In the rows, 100 means zero.
Known rows, with every step that occurs:
fato-vomot-geru-pitu: [143,116,55,73,94,95,93,129,87,56,65,133,68,58,101,58,144,155,92,131,89,114,128]
pulu-fato: [75,124,126,89,111,86,45,107,118,96,110,105,90,96,100,94,122,112,96,106,103,112,138]
geru-vomot-rareni-pulu: [106,86,125,97,67,57,87,108,88,136,145,48,93,89,98,114,88,126,127,106,129,85,57]
vomot-geru-pitu: [138,101,88,81,97,64,81,119,84,78,88,122,65,57,111,59,138,151,102,108,92,118,147]
gibev-pitu-geru-vomot: [145,135,115,79,83,73,116,129,80,35,109,55,88,90,103,82,164,108,113,77,82,117,138]
rareni-vomot-geru-pitu: [147,112,61,66,87,99,106,131,68,70,75,121,51,67,115,44,140,141,116,114,87,101,134]
rareni-bafez-nosu-fato: [60,88,110,126,121,122,77,78,112,159,91,123,113,104,85,118,70,54,101,79,98,115,120]
bafez-nosu-fato-pulu-rareni-vomot: [65,92,89,114,127,155,119,74,115,98,87,136,122,125,111,128,92,46,79,109,98,80,90]
vomot-rareni: [91,95,131,99,84,65,69,111,106,128,120,69,92,72,83,74,119,139,113,106,123,99,107]
bafez-nosu-fato-vomot: [57,111,85,118,112,126,72,101,107,109,75,150,122,98,65,113,116,71,89,117,100,112,115]
pitu-geru-vomot-rareni: [124,99,105,93,67,66,110,123,86,92,120,54,92,99,80,84,110,136,135,88,124,97,79]
gibev-pitu-geru-vomot-rareni-pulu-fato-nosu: [130,120,128,97,90,84,144,110,89,68,106,72,117,136,126,103,79,66,97,57,54,109,98]
pitu-geru-vomot-rareni-bafez-nosu-fato-pulu: [98,63,94,137,99,129,159,70,94,125,102,86,130,151,95,131,34,52,115,69,104,102,30]
bafez-nosu-fato-pulu: [56,81,135,138,122,106,96,68,107,118,111,136,123,104,97,128,112,61,80,101,102,113,99]
bafez-nosu-fato-pulu-rareni: [58,81,116,130,139,120,100,63,130,115,100,137,137,115,105,141,90,55,64,104,103,96,106]
gibev-pitu-geru: [130,138,125,80,96,83,109,124,96,32,81,77,85,75,107,68,156,113,79,71,67,123,174]
pulu-fato-vomot-rareni: [83,122,85,90,98,108,72,120,120,90,89,100,104,111,83,86,99,129,98,128,106,98,91]
fato-nosu: [88,110,159,95,102,80,65,96,101,115,122,106,84,37,92,83,140,105,87,94,109,113,128]
nosu-fato: [61,116,124,104,109,89,69,95,103,96,101,108,94,97,78,84,134,95,92,111,112,115,131]
geru-vomot: [107,108,127,90,84,65,58,112,90,109,143,68,81,66,87,97,147,126,130,110,132,103,99]
bafez-nosu-fato-pulu-rareni-vomot-geru: [83,81,48,111,124,154,120,69,97,105,77,163,117,132,117,124,85,68,80,118,84,64,96]
vomot-geru: [105,101,95,88,92,69,54,103,88,108,106,114,73,60,97,82,134,151,100,114,105,90,140]

Rows:
[66,103,137,114,118,101,95,73,102,79,113,108,99,102,100,99,129,92,71,118,111,114,93] -> nosu-fato-pulu
[95,107,98,87,76,94,90,113,105,106,96,81,94,71,90,103,82,135,87,122,112,86,73] -> fato-vomot-rareni-pulu
[105,104,84,87,88,119,92,114,111,122,88,66,90,74,79,81,78,132,101,113,116,94,72] -> fato-vomot-rareni-bafez
[86,55,107,145,105,118,127,64,97,161,131,82,131,141,96,133,53,55,125,91,116,98,27] -> geru-vomot-rareni-bafez-nosu-fato-pulu
[74,97,109,102,138,137,115,59,135,95,93,96,105,116,116,119,65,72,57,104,107,99,86] -> nosu-fato-pulu-rareni-bafez
[114,80,41,107,130,149,149,85,97,72,59,170,110,129,131,103,88,68,78,112,71,90,103] -> bafez-nosu-fato-pulu-rareni-vomot-geru-pitu
[120,93,82,125,96,117,153,100,89,108,85,72,137,160,90,105,70,43,125,50,68,115,96] -> gibev-pitu-geru-vomot-rareni-bafez-nosu-fato
[70,117,153,93,114,92,71,86,114,112,115,122,93,81,121,120,82,78,72,85,84,110,116] -> rareni-pulu-fato-nosu
[89,92,134,99,79,66,79,103,103,134,119,69,93,74,99,101,80,131,97,100,115,91,89] -> vomot-rareni-pulu
[132,123,106,88,82,80,131,120,90,56,102,53,112,151,123,108,81,94,110,71,66,105,103] -> gibev-pitu-geru-vomot-rareni-pulu-fato
[122,104,46,83,124,137,154,92,93,35,57,142,84,127,134,73,109,96,73,129,80,91,100] -> nosu-fato-pulu-rareni-vomot-geru-pitu
[61,94,80,126,101,117,89,101,110,130,79,130,136,118,59,104,95,81,103,119,105,100,84] -> bafez-nosu-fato-vomot-rareni
[80,68,93,137,97,106,97,86,98,183,120,84,129,136,73,121,55,60,144,84,116,99,55] -> geru-vomot-rareni-bafez-nosu-fato
[93,76,82,131,91,117,134,92,92,147,96,88,126,148,74,117,37,59,139,61,103,102,63] -> pitu-geru-vomot-rareni-bafez-nosu-fato
[149,115,111,89,72,66,128,129,82,58,112,39,101,109,97,71,142,117,122,81,86,107,116] -> gibev-pitu-geru-vomot-rareni
[124,126,47,74,104,105,96,121,98,51,56,151,78,100,129,93,81,130,72,124,65,110,119] -> rareni-pulu-fato-vomot-geru-pitu
[54,96,121,127,116,99,63,87,107,131,99,136,119,100,77,114,116,67,102,94,102,114,133] -> bafez-nosu-fato
[103,106,101,91,76,79,117,113,96,91,111,71,101,143,107,120,49,108,118,81,100,94,68] -> pitu-geru-vomot-rareni-pulu-fato
[93,99,132,89,119,98,87,84,128,81,117,91,95,68,118,114,120,118,60,115,117,90,105] -> fato-pulu-rareni
[107,102,38,114,115,117,101,111,91,84,46,183,107,102,85,86,114,90,91,122,74,121,124] -> bafez-nosu-fato-vomot-geru-pitu
[147,114,42,58,101,114,111,126,92,64,64,123,67,77,123,60,119,136,101,117,88,86,137] -> pulu-rareni-vomot-geru-pitu
[109,91,122,98,72,57,75,115,90,131,146,48,94,86,81,88,127,135,143,111,135,91,71] -> geru-vomot-rareni
[93,98,118,97,83,68,77,106,100,126,139,64,104,131,108,122,66,108,125,104,114,89,63] -> geru-vomot-rareni-pulu-fato
[103,110,103,75,108,132,109,94,112,72,106,89,83,77,125,99,120,110,76,120,114,73,91] -> fato-pulu-rareni-vomot
[121,68,93,113,76,101,121,106,91,150,111,68,111,102,84,116,47,92,143,56,109,96,66] -> pitu-geru-vomot-rareni-bafez-nosu
[93,70,117,113,128,135,98,64,138,140,110,104,114,74,124,148,57,78,71,81,104,91,93] -> fato-pulu-rareni-bafez-nosu
[118,116,113,83,77,72,95,119,83,68,118,73,77,78,87,93,133,124,123,87,118,106,105] -> pitu-geru-vomot
[120,98,64,74,104,129,110,89,94,75,95,114,76,84,130,97,112,133,81,128,100,57,97] -> fato-pulu-rareni-vomot-geru
